Known rows, with every way that one mark hangs from another
[savob bigin [mese [tisema vaniban]] [nuba fufak]]: [-55.3  -9.5  -0.3  -6.4  20.2  -6.1  23.5  18.7  -7.2   6.5 -12.0 -28.1
  16.3  -4.7 -27.2  44.2 -15.8]
[mese [savob bigin [nuba vuvo]] tisema]: [-38.1  -8.2  25.1  -2.8  23.5  -2.1  -0.4  21.7 -10.3   7.6 -18.3 -22.2
   7.4 -21.5 -16.4  33.6  -0.6]
[setifek fufak]: [ -7.0   1.6  -9.6  -0.3  26.2  -6.8 -18.2  31.6  -8.7   4.7   0.4 -32.0
  -1.1 -20.3  -8.8  19.6 -14.2]
[mese savob]: [  7.1  -3.4   4.7   2.4  23.1  -7.9 -17.9  22.6 -14.2  11.1  -6.5 -27.2
   7.5 -22.5  -4.9  20.9  -3.6]
[tisema [vaniban [savob bigin mese nuba]]]: [-42.6 -15.1  23.1   1.0  27.1  -6.6  24.3  17.4  -7.2  18.5  -8.7 -28.9
  11.0 -15.7 -21.5  39.9 -15.5]
[savob bigin [mese tisema] [nuba vuvo]]: [-58.9  -7.4  -1.4  -1.6  26.5  -3.1   7.8  21.3  -1.8  11.7 -18.5 -25.9
  13.3 -18.3 -19.5  38.3 -15.0]
[savob [bigin [tisema vaniban]] mese [nuba fufak]]: [-50.4  -7.1  -2.2   0.7  20.1  -6.9  29.8  14.3  -6.0   9.4  -9.9 -29.7
  17.1  -3.6 -20.0  51.1 -10.7]
[vaniban [savob [bigin tisema] nuba]]: [-42.1  -9.0  32.1   5.1  28.0  -6.9  -1.2  22.7 -13.3  18.2  -9.3 -28.1
   7.0 -18.0 -12.4  36.2   1.8]
[nuba fufak vuvo]: [-27.1   0.2 -18.3  -2.0  10.7  -6.1  -3.7  23.6  -4.9   6.3  -6.3 -25.4
  12.9 -28.0  -8.9  22.6 -18.3]
[setifek fufak vuvo]: [ -8.5   4.6  -3.8   0.2  25.4  -6.1 -16.8  39.6  -7.9  -3.6   1.1 -34.8
  -8.5 -22.6  -4.0  20.6 -13.2]
[savob bigin]: [-16.8  -2.4 -13.2   2.1  23.4  -2.9 -18.6  22.7  -7.6  14.8  -4.7 -28.8
   8.2 -22.8 -17.2  23.3 -17.7]
[bigin tisema]: [-11.1   3.1  -7.9   3.7  25.3  -8.5 -20.2  22.3 -11.9  13.6  -3.5 -29.7
  11.6 -13.5  -1.3  28.2  -3.5]
[bigin [tisema [vaniban [savob mese nuba]]]]: [-37.1 -10.0  28.2   2.5  29.2 -12.3  22.6  17.2 -11.8  17.3  -7.4 -29.9
  13.9  -6.1  -5.5  44.5  -1.3]
[vaniban [savob bigin nuba]]: [-36.2 -11.5  29.4   2.3  26.5  -5.1   0.2  24.2 -11.1  18.5  -7.9 -27.4
   5.6 -25.3 -17.8  26.9 -10.1]
[tisema vaniban]: [ -3.6  -0.2  -6.2  -3.4  22.0  -6.0  -4.5  19.1 -10.2  12.9   1.9 -28.6
  10.7 -11.9  -9.4  25.0 -17.4]
[bigin [tisema [vaniban savob]]]: [-17.3  -3.8  18.6   0.9  23.1 -10.9  -4.5  20.0 -15.8  14.5  -0.3 -28.8
  10.3 -11.0  -3.4  34.0   0.4]
[tisema [vaniban savob]]: [-11.7  -6.6  16.1  -2.0  21.8  -9.0  -3.6  21.5 -13.5  15.3   1.3 -28.1
   8.7 -18.2  -9.0  24.9 -11.2]
[mese [savob nuba]]: [ -3.9  -6.3  25.4   1.0  27.0  -7.1  -0.8  21.6 -14.3  12.5  -9.0 -26.5
   6.7 -18.7  -5.9  24.7  -2.5]

Rows
[-54.2 -14.5  20.8  -0.1  22.9  -4.4  32.1  16.3  -2.2  16.4 -12.2 -25.8
  11.4 -21.8 -19.9  41.7 -17.6] : [tisema [vaniban [savob bigin mese [nuba vuvo]]]]
[-63.5  -6.0  -8.9   3.7  17.5  -5.5  22.9  17.7  -0.7   8.7 -17.4 -26.9
  16.6 -18.3 -15.8  46.7 -10.4] : [savob [bigin tisema] mese [nuba fufak vuvo]]
[-53.8  -3.4   6.3  -3.3  13.3  -2.5  27.2  14.8  -5.2   6.3  -8.8 -24.7
  13.8 -10.8 -17.4  46.5  -9.8] : [savob [bigin [tisema vaniban]] [nuba fufak vuvo]]
[-44.3 -11.7   3.0   2.4  26.9  -9.3 -15.3  26.1  -9.8  14.7 -13.1 -29.0
  11.5 -22.5 -19.7  31.9  -7.9] : [vaniban [savob bigin [mese tisema]]]
[-25.4  -9.9  17.3   0.6  17.4  -4.8   7.8  20.9 -11.9   7.1 -12.3 -25.7
   8.2 -22.3 -20.0  31.1  -5.7] : [mese [savob bigin [nuba fufak]]]
[-36.0  -5.6   3.7  -1.6  31.3  -9.2   0.1  24.4  -9.2  13.3 -12.9 -29.2
  13.9  -9.9 -10.5  31.9 -10.4] : [savob [mese tisema] nuba]
[-19.8  -6.9  29.6   1.0  26.0  -4.5  13.5  13.7 -14.5  11.2  -9.0 -26.5
   8.6  -5.3 -13.3  44.4   4.5] : [mese [savob [bigin [tisema vaniban]] nuba]]
[-48.0  -9.1  19.3  -4.5  14.7  -3.8   7.8  22.8 -10.3   1.5 -18.9 -21.7
   9.7 -22.6 -19.9  35.5  -1.2] : [mese [savob bigin [nuba fufak vuvo]] tisema]
[-38.6  -9.4   0.8   9.5  26.9 -10.2  -8.2  21.4  -8.9  17.5 -11.2 -30.5
  12.2 -20.9 -12.5  39.1  -2.8] : [vaniban [savob [bigin tisema] mese]]
[-36.3  -8.3  29.7  -0.4  22.7  -6.9   6.2  24.2  -8.4  16.0  -8.9 -24.6
   7.4 -29.1  -5.7  24.9  -9.8] : [vaniban [savob [nuba vuvo]]]
[-66.6 -14.0  20.9  -0.1  26.1  -6.3   9.4  23.6  -5.1  14.1 -19.2 -25.3
  11.3 -24.6 -18.9  37.9  -9.3] : [vaniban [savob bigin [mese tisema] [nuba vuvo]]]
[-26.9  -8.4  20.3   1.0  22.0  -1.1   7.4  18.9  -7.0  11.0 -14.9 -23.1
   6.5 -27.3 -14.7  31.2  -6.9] : [mese [savob bigin [nuba vuvo]]]
[-52.4 -16.2  17.3  -0.6  18.3  -8.4  32.2  18.1  -7.2  12.5  -9.3 -28.3
  13.1 -17.0 -25.1  41.9 -15.8] : [tisema [vaniban [savob bigin mese [nuba fufak]]]]
[-25.6  -6.7  17.7  -2.1  13.7  -6.3  14.2  21.0  -9.4   4.6 -13.3 -22.9
  10.4 -26.4  -8.1  28.6  -5.3] : [mese [savob [nuba fufak vuvo]]]
[-33.1 -11.9  -1.8   6.7  25.3  -8.3  -7.5  23.2  -6.8  18.2  -9.8 -29.9
  10.4 -28.2 -18.1  29.6 -14.4] : [vaniban [savob bigin mese]]
[-45.9 -11.4  31.0  -2.9  20.4  -2.1  21.6  18.1  -6.5  15.4  -7.6 -24.0
   7.5 -23.0 -18.8  35.2 -14.5] : [tisema [vaniban [savob bigin [nuba vuvo]]]]
[-55.3 -12.8  32.6  -7.8  17.3  -7.1  14.8  23.2 -14.8   7.8  -7.8 -25.7
  10.3 -12.1 -25.5  37.6  -6.9] : [mese [tisema [vaniban [savob bigin [nuba fufak]]]]]
[-34.9  -6.7  -6.4   0.5  21.0  -9.7  15.9  22.1  -5.9  10.9 -10.3 -29.5
  15.7 -17.0 -12.6  31.2 -17.1] : [savob mese [nuba fufak]]
[-32.9 -10.3  31.0  -5.1  16.3  -9.8  21.6  21.6 -13.8  10.8  -2.2 -27.0
  10.6 -15.9 -13.6  30.6 -11.0] : [tisema [vaniban [savob [nuba fufak]]]]
[-19.7  -9.6   5.5   1.0  24.2 -11.3   6.8  19.6  -9.4  16.5  -3.5 -29.7
  12.9 -17.0 -10.2  31.4 -14.3] : [tisema [vaniban [savob mese]]]
[-15.6  -9.1  22.9   2.4  26.3  -3.2  -0.4  20.4 -12.0  13.4 -11.6 -26.3
   5.5 -20.9 -16.4  29.3  -5.2] : [mese [savob bigin nuba]]
[-31.5 -12.3   2.8   2.3  23.6  -7.6   7.5  18.2  -6.9  17.0  -5.9 -29.5
  11.4 -19.4 -20.5  35.8 -16.8] : [tisema [vaniban [savob bigin mese]]]
